Known rows, with every way that one mark hangs from another:
{Z_619 {Z_585 Z_445 Z_939}}: [0.40 -0.06 0.52 2.01 1.99 -1.08 3.27 -3.92 0.15 -0.17 -1.61 -0.24 0.64 0.18 -0.86 2.61 2.21 1.77 -1.76 -0.45 -1.65 3.43 -1.78 -0.86 -1.44]
{Z_954 {Z_754 {Z_585 Z_619 Z_913 Z_939}}}: [3.33 -1.03 -2.95 1.91 2.12 -2.70 2.47 -4.20 -2.21 1.36 -0.41 -1.45 1.58 -1.86 0.89 3.59 1.03 3.36 -2.88 -0.12 -0.09 1.95 -2.89 1.02 1.48]
{Z_939 {Z_585 Z_445 Z_619 {Z_913 Z_749}}}: [2.21 -0.64 -2.64 5.96 0.95 -3.94 0.89 -4.47 -1.30 0.76 -1.97 1.91 1.66 -0.67 -1.19 2.17 4.04 2.02 -2.67 -0.35 1.47 4.40 -1.73 0.34 -1.47]
{Z_913 {Z_749 Z_899}}: [0.56 -1.09 -0.95 2.71 -0.84 -2.02 0.12 -3.40 -1.53 0.30 -0.04 -0.53 0.43 -0.99 1.18 0.70 2.69 -0.36 -1.32 -0.52 -0.55 1.45 -0.99 -0.70 -0.78]
{Z_749 Z_899 Z_913}: [1.81 -0.40 0.36 1.60 -1.53 0.05 1.43 -3.17 -0.43 1.46 -0.95 -0.16 -0.36 0.79 1.99 0.60 1.22 0.03 -2.81 -0.72 -1.41 2.99 -0.88 0.83 -0.95]
{Z_764 {Z_754 {Z_585 Z_445 {Z_913 {Z_749 Z_899}}}}}: [-0.08 -2.89 -1.84 5.16 0.66 -1.05 1.38 -3.51 -1.54 2.44 0.31 -1.77 -0.41 -2.76 0.23 2.42 2.75 1.16 -4.16 0.83 0.45 1.66 -1.14 1.36 -0.32]
{Z_619 {Z_585 Z_445 Z_754 {Z_913 Z_749}}}: [-0.73 -0.38 -0.38 3.30 2.94 -0.95 3.90 -3.25 -0.41 0.27 -1.30 0.74 0.23 -2.66 -1.04 3.75 3.68 3.16 -2.93 0.89 -0.60 2.92 -0.56 0.04 -0.95]
{Z_619 {Z_585 Z_445}}: [0.97 0.16 0.44 2.07 0.51 0.01 2.10 -4.26 0.97 0.77 -2.67 0.45 1.05 0.62 0.44 1.56 1.86 1.86 -1.45 -0.43 -0.94 3.71 -0.96 0.03 -1.73]
{Z_899 {Z_749 Z_913}}: [2.52 -0.46 1.20 1.98 -0.43 0.73 1.04 -3.36 0.69 3.33 -1.16 0.76 1.61 1.51 2.19 0.43 0.94 -0.27 -2.52 -0.02 -1.20 4.32 -1.45 1.41 -1.94]
{Z_764 {Z_754 {Z_585 Z_445 Z_913 Z_939}}}: [0.34 -2.63 -1.05 4.46 2.48 -1.24 3.20 -3.42 -1.05 2.66 -0.26 -1.81 -0.36 -1.72 -1.08 2.66 1.92 1.83 -4.66 1.97 -0.32 2.27 -2.29 1.86 -0.19]
{Z_619 {Z_585 Z_445 Z_754 {Z_913 {Z_749 Z_899}}}}: [-1.14 -0.30 -0.36 3.40 1.84 -0.29 3.58 -3.07 -0.97 0.03 -0.86 -0.06 -0.12 -3.32 -0.83 4.15 4.24 2.50 -2.63 0.03 0.11 2.45 0.18 -0.09 -0.69]
{Z_764 Z_754}: [1.52 -1.20 -0.42 1.87 -1.04 -0.14 0.51 -3.22 0.70 2.18 -1.51 -0.54 0.23 -0.59 1.09 -0.13 0.44 -0.45 -3.24 1.12 -1.26 2.28 -1.36 1.08 -1.60]
{Z_749 Z_913}: [2.55 -0.29 0.44 1.21 -0.08 -0.78 1.27 -3.50 0.57 1.65 -1.60 0.86 0.16 1.62 1.87 0.18 0.40 0.92 -2.91 0.30 -2.05 3.65 -1.73 0.83 -1.22]
{Z_619 {Z_585 Z_445 Z_754 Z_913 Z_939}}: [-0.48 -0.01 0.41 2.52 3.58 -0.72 5.29 -2.79 -0.19 -0.06 -1.17 -0.22 -0.23 -2.25 -2.37 4.74 3.25 3.10 -3.52 1.08 -0.83 3.03 -1.21 0.61 -0.68]
{Z_754 Z_585}: [2.27 -1.30 0.27 2.22 0.41 -0.57 1.19 -3.72 -0.54 2.23 -1.81 -0.86 1.17 1.11 2.30 0.19 0.67 1.22 -2.01 0.94 -1.08 1.90 -1.03 1.89 0.31]
{Z_954 {Z_754 {Z_585 Z_445 Z_619 Z_913 Z_939}}}: [2.71 -1.70 -3.19 3.34 2.60 -2.89 2.52 -4.60 -1.76 1.35 -0.25 -0.60 1.41 -1.85 -0.20 3.95 1.96 3.69 -3.37 -0.48 0.63 2.14 -3.18 1.25 0.59]
{Z_585 Z_619 Z_754 Z_913}: [3.15 -0.22 -0.84 2.41 0.35 -0.78 3.12 -1.88 -0.58 1.37 -1.64 0.66 1.10 -2.36 0.31 3.01 2.77 1.92 -4.19 0.54 -0.01 2.30 -0.79 2.69 0.55]
{Z_954 Z_754}: [1.77 -0.52 -1.88 1.02 -0.45 -1.18 -0.05 -4.90 0.37 1.20 -1.46 0.44 1.04 -0.30 1.45 0.31 -0.09 1.48 -1.42 0.07 -0.57 1.81 -2.47 -0.02 -1.20]
{Z_954 {Z_754 {Z_585 Z_445 Z_619 Z_939}}}: [3.15 -1.81 -2.54 2.96 2.24 -2.65 1.50 -4.94 -0.71 1.12 -0.38 0.10 1.40 -0.58 0.58 2.36 1.03 2.59 -2.62 -1.10 -0.15 1.81 -3.47 0.80 -0.17]
{Z_954 {Z_754 {Z_585 {Z_913 Z_749}}}}: [1.36 -1.76 -3.16 2.66 1.94 -2.61 1.04 -4.87 -1.82 1.36 -0.47 -0.93 0.89 -1.69 1.52 2.19 1.05 3.45 -1.87 1.11 0.05 1.28 -2.33 0.28 0.49]
{Z_764 {Z_754 {Z_585 Z_619 {Z_913 Z_749} Z_939}}}: [2.64 -2.33 -2.31 3.71 2.34 -2.85 2.46 -2.59 -2.28 1.72 0.54 -2.34 0.68 -2.79 0.26 3.41 2.59 1.47 -4.48 0.93 -1.27 2.03 -2.20 0.69 1.05]
{Z_585 Z_445 Z_913 Z_939}: [-0.12 -1.17 -1.07 3.79 1.93 -3.02 3.52 -3.35 -1.82 0.55 -0.25 -0.40 -0.09 -1.35 -2.85 3.44 3.01 2.26 -3.29 1.06 0.34 3.14 -2.51 0.76 -0.68]
{Z_764 {Z_754 Z_585}}: [1.99 -1.99 -0.03 2.66 -0.01 0.38 0.96 -3.60 0.13 3.01 -1.39 -1.35 0.44 -0.11 1.96 0.15 0.15 0.28 -3.50 1.38 -1.48 1.74 -1.33 1.85 -0.48]

Rows:
[2.54 -0.19 -0.93 2.14 2.41 -1.90 4.56 -1.61 -1.61 0.51 -0.38 -0.15 0.67 -2.64 -1.47 4.28 3.07 1.91 -4.46 0.50 -0.51 2.29 -1.73 1.88 0.97] => {Z_585 Z_619 Z_754 Z_913 Z_939}
[3.30 -1.37 -1.49 4.45 1.07 -1.60 2.38 -3.24 -1.18 2.20 -1.52 -0.44 1.72 -0.80 0.83 2.63 2.78 2.77 -3.64 0.05 0.92 2.86 -1.57 2.87 0.91] => {Z_754 {Z_585 Z_445 Z_619 Z_913}}
[2.08 -0.79 -1.29 4.05 2.82 -2.40 4.66 -2.16 -0.83 0.54 -0.15 0.76 0.43 -2.67 -2.74 4.41 4.01 2.62 -5.17 0.32 0.21 2.69 -2.33 2.05 -0.16] => {Z_585 Z_445 Z_619 Z_754 Z_913 Z_939}
[0.47 0.81 0.55 1.18 1.31 0.71 4.05 -2.61 -0.05 0.88 -2.66 -0.36 0.55 -1.85 0.35 3.38 2.23 2.57 -2.77 1.49 -1.11 2.78 -0.01 1.21 -0.04] => {Z_619 {Z_585 Z_754 Z_913}}
[3.40 -0.83 -1.17 2.91 2.12 -2.52 3.64 -2.63 -2.63 1.34 -0.52 -2.08 1.48 -0.98 0.49 3.54 2.44 2.47 -3.65 0.32 -0.54 2.42 -1.77 1.92 2.03] => {Z_754 {Z_585 Z_619 Z_913 Z_939}}
[2.96 -0.19 -1.71 2.00 0.98 -3.15 3.38 -2.33 -2.32 0.61 -0.54 -1.18 1.36 -1.47 -1.12 3.91 2.84 1.82 -3.50 -0.06 -0.30 3.17 -2.16 0.74 1.00] => {Z_585 Z_619 Z_913 Z_939}
[4.09 -1.00 -2.17 1.70 0.24 -1.25 0.17 -4.91 -0.08 1.99 -1.64 -0.11 2.28 -0.25 2.88 1.11 0.11 2.22 -2.00 -0.77 -0.52 1.78 -2.29 1.24 0.54] => {Z_954 {Z_754 {Z_585 Z_619}}}
[2.91 -2.42 -1.20 3.94 1.54 -1.40 2.14 -3.23 -0.12 2.44 -0.45 -0.94 0.71 -0.83 0.14 2.04 1.63 0.70 -4.53 -0.05 -1.12 2.48 -2.54 1.66 -0.59] => {Z_764 {Z_754 {Z_585 Z_445 Z_619 Z_939}}}
[2.40 -2.64 -2.53 5.06 1.57 -2.03 1.51 -3.25 -1.04 2.78 -0.55 -0.94 0.88 -2.69 0.37 2.70 2.70 1.82 -4.53 0.40 0.13 2.54 -1.67 1.60 0.02] => {Z_764 {Z_754 {Z_585 Z_445 Z_619 {Z_913 Z_749}}}}
[-0.25 0.22 0.38 2.58 2.05 0.55 4.08 -3.21 0.38 0.99 -2.31 0.54 0.27 -2.11 -0.80 3.53 3.03 3.07 -3.13 1.19 -0.19 3.07 -0.15 1.32 -0.93] => {Z_619 {Z_585 Z_445 Z_754 Z_913}}
[2.77 -2.00 -2.24 5.27 2.02 -3.09 1.72 -3.61 -1.85 1.59 -0.61 -0.14 1.84 -1.50 0.57 3.06 3.43 3.15 -3.43 -0.38 0.67 2.74 -1.61 1.66 0.92] => {Z_754 {Z_585 Z_445 Z_619 {Z_913 Z_749}}}
[2.88 -1.50 -1.46 4.46 2.74 -2.61 3.61 -3.11 -2.04 1.58 -0.39 -1.08 1.32 -1.14 -0.84 3.80 3.13 2.95 -3.94 0.13 0.32 2.90 -2.38 2.09 1.19] => {Z_754 {Z_585 Z_445 Z_619 Z_913 Z_939}}
[3.02 -0.17 -1.19 4.85 -0.57 -2.01 0.34 -4.82 0.65 1.21 -3.07 2.60 1.95 1.46 -0.26 0.21 2.40 0.64 -2.26 -1.12 0.48 4.45 -1.69 1.19 -2.29] => {Z_939 {Z_585 Z_445 Z_619}}
[2.08 -0.23 -1.14 5.36 0.82 -1.47 2.45 -3.54 0.03 1.63 -2.69 2.50 1.06 -0.94 -1.57 2.35 3.59 2.01 -3.86 0.50 1.19 3.94 -0.94 2.56 -1.51] => {Z_939 {Z_585 Z_445 Z_619 Z_754 Z_913}}
[2.48 -2.39 -1.73 4.27 2.23 -1.62 3.13 -2.90 -1.30 2.36 -0.45 -1.70 0.53 -2.21 -0.61 3.33 2.46 1.84 -5.09 0.73 -0.37 2.58 -2.54 2.19 0.19] => {Z_764 {Z_754 {Z_585 Z_445 Z_619 Z_913 Z_939}}}
[0.01 0.10 -1.00 1.54 2.93 -2.90 3.74 -3.33 -2.21 -0.76 -0.47 -2.07 0.71 -1.93 -0.84 4.18 2.87 2.71 -1.86 0.51 -1.55 3.22 -1.09 -1.95 0.13] => {Z_619 {Z_585 {Z_913 Z_749} Z_939}}
[2.54 -2.02 -3.90 4.23 1.97 -3.19 0.74 -4.94 -1.35 1.65 -0.36 0.30 1.71 -2.32 0.86 2.94 2.11 3.76 -2.61 -0.73 1.03 2.13 -2.63 0.57 0.34] => {Z_954 {Z_754 {Z_585 Z_445 Z_619 {Z_913 Z_749}}}}
[3.35 -1.69 -0.64 4.05 2.16 -2.39 2.54 -3.63 -0.90 1.33 -0.46 -0.13 1.62 0.18 0.10 2.35 2.36 1.79 -3.33 -0.85 -0.72 2.45 -2.51 1.60 0.43] => {Z_754 {Z_585 Z_445 Z_619 Z_939}}
[0.05 -0.88 -0.14 4.10 1.53 -0.50 3.28 -2.91 0.05 1.65 -1.24 1.37 -0.30 -1.99 -1.69 2.75 3.08 2.41 -4.09 1.82 0.84 2.33 -1.25 2.82 -0.97] => {Z_585 Z_445 Z_754 Z_913}
[1.38 -1.99 -0.88 3.03 0.69 -0.02 1.73 -3.15 -0.85 3.31 -1.47 -2.04 0.41 -1.51 1.26 1.43 1.10 1.30 -3.93 2.27 -0.51 2.03 -1.12 2.40 0.42] => {Z_764 {Z_754 {Z_585 Z_913}}}
[2.94 -2.05 -2.04 3.57 1.09 -1.72 1.36 -2.75 -1.47 2.62 -0.66 -1.67 1.24 -2.50 1.51 2.45 1.99 1.30 -4.20 0.82 -0.76 2.26 -1.37 1.58 0.93] => {Z_764 {Z_754 {Z_585 Z_619 {Z_913 Z_749}}}}
[1.42 -1.47 -2.24 4.63 3.92 -4.11 4.14 -2.40 -1.68 -0.22 0.96 1.08 0.24 -3.45 -3.08 4.99 4.70 2.63 -4.71 0.27 0.01 2.28 -2.49 0.68 -0.09] => {Z_585 Z_445 Z_619 Z_754 {Z_913 Z_749} Z_939}
[-0.34 0.00 -0.19 1.57 3.94 -2.05 4.95 -2.54 -1.45 -0.79 -0.34 -0.93 -0.12 -2.85 -1.40 4.82 3.10 2.94 -2.68 1.26 -2.00 2.26 -0.91 -0.77 0.11] => {Z_619 {Z_585 Z_754 {Z_913 Z_749} Z_939}}
[3.43 -2.25 -0.96 4.04 0.45 -0.22 0.89 -3.59 0.61 3.28 -1.57 -0.40 1.27 -0.64 1.35 0.92 1.27 0.82 -4.37 -0.13 -0.42 2.58 -2.01 2.30 -0.75] => {Z_764 {Z_754 {Z_585 Z_445 Z_619}}}
[2.76 0.40 -0.99 3.87 0.34 -1.33 2.35 -3.20 -0.52 1.37 -2.93 1.80 1.16 -0.91 -0.18 2.23 2.89 1.39 -3.56 0.89 0.48 3.56 -0.64 2.35 -0.60] => {Z_939 {Z_585 Z_619 Z_754 Z_913}}
[0.21 -0.57 0.16 2.04 2.61 -1.61 4.61 -2.11 -1.62 0.43 -0.07 -0.57 -0.56 -2.00 -1.92 3.70 2.51 1.95 -4.08 2.28 -0.86 1.56 -1.64 1.68 0.16] => {Z_585 Z_754 Z_913 Z_939}
[-1.25 -0.50 -0.41 3.01 4.47 -2.20 4.99 -3.15 -1.18 -0.79 -0.27 -0.13 -0.28 -2.83 -2.40 5.02 3.91 3.18 -3.06 0.92 -1.13 2.57 -1.36 -0.85 -0.74] => {Z_619 {Z_585 Z_445 Z_754 {Z_913 Z_749} Z_939}}
[0.52 -0.01 -0.29 3.71 0.91 -1.02 2.50 -3.67 -0.38 1.40 -2.88 1.52 0.14 -0.56 -0.67 1.42 2.41 1.56 -2.99 2.10 0.19 3.22 -0.51 2.08 -1.21] => {Z_939 {Z_585 Z_754 Z_913}}
[-0.35 0.15 -0.23 2.46 2.47 -1.67 4.41 -3.40 -1.09 -0.06 -1.28 -1.18 0.33 -1.25 -2.03 4.20 3.16 3.17 -2.46 0.43 -0.67 3.91 -1.58 -0.37 -0.67] => {Z_619 {Z_585 Z_445 Z_913 Z_939}}
